Each row comes from the steps of one path. Every step used is in the known rows, and no mark comes twice. Write the path behind each row, first mark first.
Known rows
p y m d: [-0.35 -0.04  0.16  0.00  0.25 -0.20 -0.18  0.57  0.18 -0.05  0.02  0.21
 -0.13  0.12  0.22 -0.01 -0.20  0.12 -0.03 -0.40  0.12 -0.03  0.10  0.01
  0.17  0.71 -0.14  0.13]
c y u: [-0.10  0.28 -0.15 -0.14 -0.25 -0.11  0.31  0.08 -0.06 -0.06 -0.08  0.17
 -0.04  0.15  0.15 -0.03 -0.16  0.05  0.12 -0.17  0.30 -0.04  0.07  0.08
  0.04  0.25  0.28  0.50]
c y: [-0.14  0.10 -0.04 -0.16 -0.25 -0.12  0.23  0.13 -0.02  0.00  0.10 -0.09
 -0.09  0.16  0.22  0.07 -0.24  0.05  0.06 -0.27  0.22 -0.07  0.03  0.04
  0.04  0.27  0.10  0.45]
h m u q: [-0.29  0.18  0.00  0.12 -0.14  0.37  0.01 -0.06 -0.19 -0.17 -0.31  0.05
  0.30 -0.11  0.25  0.02 -0.12 -0.23  0.13 -0.21  0.07  0.11  0.00 -0.15
  0.00  0.26 -0.06  0.15]
y u q m p h: [ 0.36 -0.03 -0.16  0.23 -0.05  0.07 -0.12  0.25 -0.13 -0.18  0.12  0.05
 -0.41 -0.10 -0.02 -0.30 -0.07 -0.04  0.17  0.28  0.23  0.10  0.26 -0.02
 -0.28 -0.18  0.30  0.17]
h y: [-0.12  0.03 -0.04 -0.04 -0.26  0.00 -0.04  0.10  0.02 -0.33 -0.25 -0.04
 -0.23  0.02  0.14 -0.06 -0.48 -0.02  0.03  0.03  0.02 -0.26 -0.14  0.17
 -0.02  0.14  0.01  0.33]
u m p h y: [ 0.26 -0.18 -0.09  0.19  0.01 -0.08 -0.03  0.47  0.15 -0.24 -0.10 -0.10
 -0.61 -0.07  0.12 -0.21 -0.17  0.02  0.05  0.24  0.05 -0.19  0.12  0.22
 -0.20 -0.17  0.26  0.00]
p y h m d: [-0.53  0.36  0.26  0.28  0.14  0.03 -0.24  0.58  0.16 -0.04 -0.50 -0.11
  0.31 -0.05  0.39  0.01 -0.17  0.09 -0.02  0.15 -0.01 -0.34  0.05  0.12
  0.20  0.40  0.06  0.37]
m d: [-0.14 -0.10  0.03 -0.01 -0.09 -0.17 -0.30  0.27  0.01  0.06  0.06 -0.12
 -0.15  0.06  0.24  0.07 -0.29 -0.04 -0.08 -0.06  0.32 -0.11  0.00  0.11
  0.13  0.47 -0.03  0.10]
h m p y u: [-0.43  0.49  0.00  0.03  0.00 -0.03  0.29  0.55  0.15 -0.21 -0.31  0.11
  0.20  0.06  0.24 -0.25 -0.29  0.12 -0.21 -0.10  0.01 -0.31 -0.04  0.18
 -0.07  0.23  0.08  0.46]
h m d y u: [-0.20  0.27 -0.08  0.08  0.10  0.06  0.06  0.20 -0.02 -0.07 -0.15  0.09
  0.33 -0.10  0.18 -0.04 -0.18 -0.12  0.04  0.05  0.54 -0.23 -0.11 -0.06
  0.00  0.57  0.09  0.07]
u q m p: [ 0.16 -0.13 -0.10  0.10 -0.10  0.11 -0.11  0.04 -0.01 -0.04  0.31 -0.18
 -0.32  0.07  0.07 -0.08 -0.30 -0.08 -0.11  0.00  0.05  0.11  0.11  0.04
 -0.05 -0.10 -0.04  0.07]
u m d y: [-0.01 -0.16  0.01 -0.02  0.20 -0.13 -0.10  0.12  0.06  0.11  0.34  0.04
 -0.28 -0.04  0.23  0.11 -0.03 -0.17 -0.14 -0.04  0.49 -0.04  0.11  0.01
  0.16  0.45  0.10 -0.36]
q m: [ 0.08 -0.04  0.10 -0.04 -0.22 -0.15 -0.11 -0.07 -0.07 -0.03  0.17 -0.06
 -0.15 -0.12  0.12 -0.11 -0.39 -0.05 -0.02  0.01  0.16 -0.18 -0.01  0.07
  0.14  0.21  0.10  0.26]
y h: [-0.16  0.16  0.04  0.24 -0.26  0.03 -0.05  0.18  0.05  0.16 -0.06 -0.12
  0.05  0.00  0.34  0.12 -0.25 -0.06  0.01 -0.02 -0.06 -0.09  0.06  0.07
  0.03  0.01  0.20  0.40]
h m p y: [-0.38  0.29  0.16  0.06  0.00 -0.02  0.17  0.65  0.18 -0.10 -0.21 -0.19
  0.12  0.06  0.34 -0.15 -0.36  0.14 -0.26 -0.24 -0.07 -0.40 -0.05  0.11
 -0.03  0.20 -0.11  0.35]
q m u: [ 0.16 -0.06  0.14  0.10 -0.19 -0.06  0.09 -0.18 -0.10  0.03  0.12  0.06
  0.00 -0.26  0.06 -0.16 -0.25 -0.25  0.17 -0.23  0.21 -0.02 -0.11 -0.03
  0.34  0.25  0.09  0.15]
c y m: [-0.07  0.03 -0.09 -0.15 -0.09 -0.12  0.23  0.26  0.06  0.06  0.07  0.16
 -0.02  0.17  0.19  0.10 -0.15  0.16  0.14 -0.50  0.10  0.09  0.10 -0.12
  0.00  0.39  0.05  0.30]
u q m p h: [ 0.33 -0.23 -0.07  0.18 -0.08  0.03 -0.16  0.32 -0.12 -0.12  0.27 -0.22
 -0.46 -0.12  0.02 -0.16 -0.17 -0.03  0.03  0.20  0.13  0.09  0.25 -0.05
 -0.19 -0.14  0.13  0.08]
c y u m: [-0.06  0.20 -0.15 -0.13 -0.09 -0.14  0.25 -0.06  0.00 -0.10 -0.07  0.36
 -0.18  0.16  0.21  0.02  0.08  0.04  0.08 -0.01  0.34 -0.03  0.15  0.12
  0.07  0.19  0.41  0.30]
c y u q m d: [ 0.02  0.08 -0.21  0.07  0.00  0.05 -0.23 -0.08 -0.14 -0.16  0.06  0.29
 -0.22  0.07 -0.07 -0.13  0.00  0.03  0.33  0.19  0.52  0.21  0.25  0.02
  0.08  0.30  0.10  0.22]
q m d: [ 0.06 -0.21  0.09  0.06 -0.04 -0.22 -0.37  0.12 -0.01  0.07  0.16 -0.14
 -0.17 -0.06  0.09 -0.12 -0.31 -0.07 -0.02  0.14  0.40 -0.17 -0.02  0.11
  0.24  0.41  0.02  0.00]
d y u m p h: [ 0.33  0.00 -0.16  0.15  0.13 -0.13  0.31  0.37  0.09  0.03  0.26  0.12
 -0.40 -0.14  0.10 -0.14  0.08 -0.11 -0.01  0.03  0.37 -0.03  0.20  0.00
 -0.22 -0.01  0.47 -0.07]
d y m p h: [ 0.28 -0.19 -0.11  0.10  0.11 -0.11  0.33  0.72  0.12  0.15  0.43 -0.06
 -0.27 -0.08  0.06 -0.04 -0.11  0.01 -0.01 -0.52  0.17  0.01  0.07 -0.27
 -0.32  0.20  0.14 -0.07]

Write each row's path
[ 0.25  0.06 -0.11  0.22 -0.10  0.20 -0.34 -0.03 -0.19 -0.60 -0.33  0.34
 -0.44 -0.20 -0.13 -0.31 -0.17 -0.06  0.43  0.54  0.16 -0.02  0.19  0.05
 -0.25 -0.05  0.30  0.38] -> p h y u q m
[-0.14 -0.02 -0.05  0.10 -0.18  0.22  0.03 -0.18 -0.18 -0.07  0.06  0.09
 -0.04  0.01  0.15  0.08 -0.12 -0.33  0.03 -0.34  0.08  0.28  0.05 -0.12
  0.10  0.23 -0.08  0.15] -> m u q
[-0.06  0.08 -0.19  0.15  0.12 -0.04 -0.28  0.08  0.17 -0.31 -0.33  0.36
 -0.36  0.04  0.11 -0.15 -0.11 -0.03  0.15  0.40  0.28 -0.10  0.06  0.32
  0.07  0.26  0.22  0.02] -> h y u m d
[-0.14  0.25 -0.19  0.07 -0.22  0.03 -0.04 -0.02  0.01 -0.35 -0.38  0.28
 -0.12 -0.01  0.06 -0.16 -0.45 -0.02  0.13  0.14  0.09 -0.22 -0.09  0.23
 -0.06  0.14  0.16  0.52] -> h y u
[-0.11  0.02  0.13  0.04  0.02  0.08 -0.08  0.24  0.09 -0.16  0.30 -0.04
 -0.32  0.07  0.06 -0.19 -0.27  0.03 -0.16 -0.14 -0.06  0.04  0.19  0.05
  0.02  0.04 -0.10  0.22] -> u q m p y
[ 0.02 -0.03 -0.25  0.14 -0.03  0.01  0.13  0.46  0.28 -0.08  0.02  0.04
 -0.25  0.13  0.09 -0.13 -0.39  0.12  0.01 -0.41 -0.20 -0.06 -0.11  0.06
 -0.09  0.06 -0.05  0.20] -> h y m p
[ 0.14  0.09 -0.22  0.15 -0.09  0.13 -0.03 -0.07 -0.02 -0.10  0.22  0.10
 -0.23  0.07  0.01 -0.19 -0.19 -0.08  0.00  0.15  0.17  0.16  0.13  0.05
 -0.12 -0.09  0.10  0.18] -> y u q m p
[ 0.00 -0.06  0.13  0.16  0.08 -0.05 -0.11  0.63 -0.06 -0.04 -0.08 -0.26
  0.09 -0.25  0.17 -0.01 -0.15 -0.11  0.12  0.13  0.56 -0.29  0.00 -0.15
 -0.13  0.58  0.07 -0.09] -> p h m d y
[-0.11  0.19 -0.03  0.13 -0.23  0.00  0.18  0.14  0.04  0.14 -0.03 -0.12
  0.08  0.07  0.25  0.13 -0.13  0.06  0.17 -0.10  0.06 -0.07  0.17  0.06
  0.09  0.02  0.22  0.54] -> c y h
[ 0.19 -0.18 -0.04  0.07 -0.19 -0.18  0.06  0.54  0.06  0.03  0.15 -0.36
 -0.33 -0.07  0.18 -0.12 -0.21  0.02 -0.11 -0.13  0.13 -0.16  0.10  0.04
 -0.20  0.01  0.19  0.21] -> m p h
[-0.06  0.27  0.01  0.34  0.01  0.21  0.36  0.41  0.19  0.22  0.01 -0.37
  0.39 -0.07  0.28  0.02 -0.24 -0.10 -0.14 -0.14  0.00 -0.22 -0.14 -0.09
 -0.13 -0.08  0.10  0.13] -> d y h m p
[-0.07  0.22 -0.07 -0.02 -0.09 -0.07  0.28  0.00 -0.08  0.00  0.16  0.23
 -0.02 -0.07  0.12  0.00 -0.29 -0.20  0.03 -0.19  0.33 -0.14 -0.04 -0.03
 -0.06  0.31  0.24  0.24] -> d y u
[-0.07  0.06 -0.01  0.21 -0.13  0.29 -0.06  0.22 -0.27 -0.24 -0.38  0.00
  0.12 -0.29  0.20 -0.04 -0.01 -0.27  0.23 -0.04  0.12  0.10  0.14 -0.25
 -0.18  0.24  0.08  0.18] -> p h m u q
[ 0.06 -0.11 -0.10  0.01 -0.03 -0.12  0.10  0.24  0.18  0.11  0.21 -0.13
 -0.32  0.11  0.27 -0.02 -0.13 -0.04 -0.29 -0.11  0.08 -0.06  0.07  0.18
 -0.03 -0.01  0.11 -0.06] -> u m p
[ 0.14 -0.05  0.14  0.36  0.09  0.01 -0.22  0.05  0.06  0.25  0.30 -0.09
  0.04 -0.21  0.05 -0.02 -0.18 -0.14  0.12  0.16  0.34 -0.09  0.08 -0.08
  0.20  0.22  0.18 -0.04] -> q m d y h
[ 0.03 -0.18  0.05  0.09  0.07  0.15 -0.33 -0.05 -0.14 -0.02  0.46 -0.01
 -0.19 -0.08  0.01  0.00 -0.20 -0.18  0.04  0.03  0.48  0.13  0.10 -0.19
  0.05  0.41 -0.08 -0.22] -> u q m d y
[-0.16  0.37  0.08  0.35 -0.16  0.21  0.40  0.07  0.00  0.08 -0.45 -0.08
  0.54 -0.11  0.28  0.04  0.04 -0.09  0.36 -0.28  0.05 -0.06 -0.02 -0.08
  0.17  0.12  0.24  0.50] -> c y h m u
[ 0.05 -0.11 -0.15 -0.01 -0.06 -0.10  0.20  0.49  0.21  0.20  0.22 -0.06
 -0.13  0.15  0.24 -0.01 -0.27  0.08 -0.18 -0.46 -0.04  0.04  0.01 -0.01
 -0.11  0.14 -0.03  0.09] -> y m p
[-0.30  0.20  0.06  0.35 -0.01  0.13 -0.27  0.38  0.12  0.10 -0.45 -0.27
  0.36 -0.02  0.38  0.06 -0.16 -0.04  0.05  0.26  0.13 -0.23 -0.04  0.08
  0.05  0.25  0.02  0.24] -> y h m d
[-0.38  0.25  0.28  0.14 -0.08 -0.02  0.01  0.33  0.10  0.01 -0.14  0.04
  0.02 -0.01  0.36  0.06 -0.25  0.04 -0.09 -0.12 -0.17 -0.20  0.12  0.11
  0.15  0.20  0.14  0.57] -> p y h
[-0.47  0.41  0.28  0.35  0.02  0.21  0.21  0.27  0.06 -0.04 -0.60  0.11
  0.49 -0.18  0.33 -0.05 -0.13 -0.09  0.14 -0.23 -0.23 -0.19 -0.06 -0.01
  0.21  0.28  0.12  0.47] -> p y h m u
[ 0.32 -0.20 -0.10  0.28 -0.07  0.19 -0.26  0.29 -0.01 -0.42  0.01 -0.17
 -0.57 -0.12 -0.16 -0.31 -0.29 -0.03  0.20  0.31  0.00  0.00  0.17  0.04
 -0.28 -0.26  0.10  0.15] -> u q m p h y
[-0.02  0.11  0.11  0.19 -0.16  0.01  0.12  0.29 -0.16 -0.12 -0.43 -0.10
  0.16 -0.34  0.20 -0.11 -0.13 -0.19  0.25 -0.11  0.24 -0.15 -0.03 -0.11
  0.02  0.35  0.21  0.25] -> p h m u
[ 0.00 -0.09  0.04  0.04 -0.17  0.13 -0.26 -0.20 -0.16 -0.18  0.17  0.00
 -0.20 -0.02  0.12 -0.01 -0.27 -0.11 -0.04  0.14  0.12  0.08  0.17 -0.05
 -0.01  0.11 -0.07  0.15] -> u q m
[ 0.01 -0.06 -0.01 -0.10  0.04 -0.04  0.22  0.20  0.06  0.12  0.29  0.11
  0.02  0.00  0.18  0.09 -0.25 -0.08 -0.01 -0.52  0.13  0.01  0.01 -0.20
 -0.08  0.43 -0.04  0.01] -> d y m
[ 0.11 -0.06 -0.01  0.09 -0.18 -0.09 -0.16  0.33 -0.06 -0.37 -0.22 -0.07
 -0.41 -0.17  0.07 -0.14 -0.39 -0.01  0.19  0.16  0.10 -0.27  0.00  0.10
 -0.17  0.14  0.21  0.41] -> p h y
[ 0.09 -0.22 -0.05  0.22  0.08 -0.10 -0.36  0.65  0.12 -0.19 -0.28  0.12
 -0.42 -0.05  0.04 -0.14 -0.20  0.11  0.31  0.03  0.19 -0.12  0.05  0.02
 -0.11  0.41  0.05  0.10] -> p h y m d
[ 0.11 -0.12 -0.14  0.27  0.01  0.29 -0.05  0.18 -0.07 -0.39 -0.34  0.39
 -0.30 -0.15 -0.03 -0.13 -0.02 -0.13  0.44 -0.25 -0.08  0.21  0.20 -0.20
 -0.18  0.20  0.05  0.13] -> p h y m u q
[-0.09 -0.09 -0.07  0.08 -0.02  0.21  0.06 -0.06 -0.06  0.02  0.03  0.36
  0.00  0.03  0.13  0.08 -0.03 -0.22  0.18 -0.61 -0.04  0.46  0.14 -0.22
  0.02  0.36 -0.15  0.05] -> y m u q
[ 0.18 -0.11 -0.11  0.18 -0.16 -0.08  0.04  0.63  0.09 -0.21 -0.07 -0.21
 -0.46 -0.09  0.02 -0.24 -0.41  0.06  0.07  0.03  0.02 -0.28 -0.03  0.19
 -0.22 -0.10  0.17  0.28] -> m p h y
[-0.01  0.00 -0.13  0.13  0.01  0.06 -0.51 -0.12 -0.12 -0.11  0.02  0.26
 -0.22 -0.01 -0.02 -0.13 -0.12 -0.10  0.16  0.35  0.37  0.18  0.17  0.01
  0.07  0.29  0.06  0.06] -> y u q m d
[ 0.02  0.04 -0.07  0.02 -0.08 -0.02  0.45  0.06  0.04  0.09  0.04  0.29
  0.10  0.07  0.10  0.05  0.01  0.00  0.30 -0.77  0.13  0.25  0.02 -0.21
  0.18  0.44  0.12  0.25] -> c y m u
[-0.09 -0.19  0.02  0.01  0.06 -0.18 -0.31  0.15  0.09  0.08  0.09  0.02
 -0.30  0.07  0.28  0.07 -0.07 -0.03 -0.09  0.11  0.36 -0.02  0.12  0.21
  0.19  0.38  0.06 -0.19] -> u m d
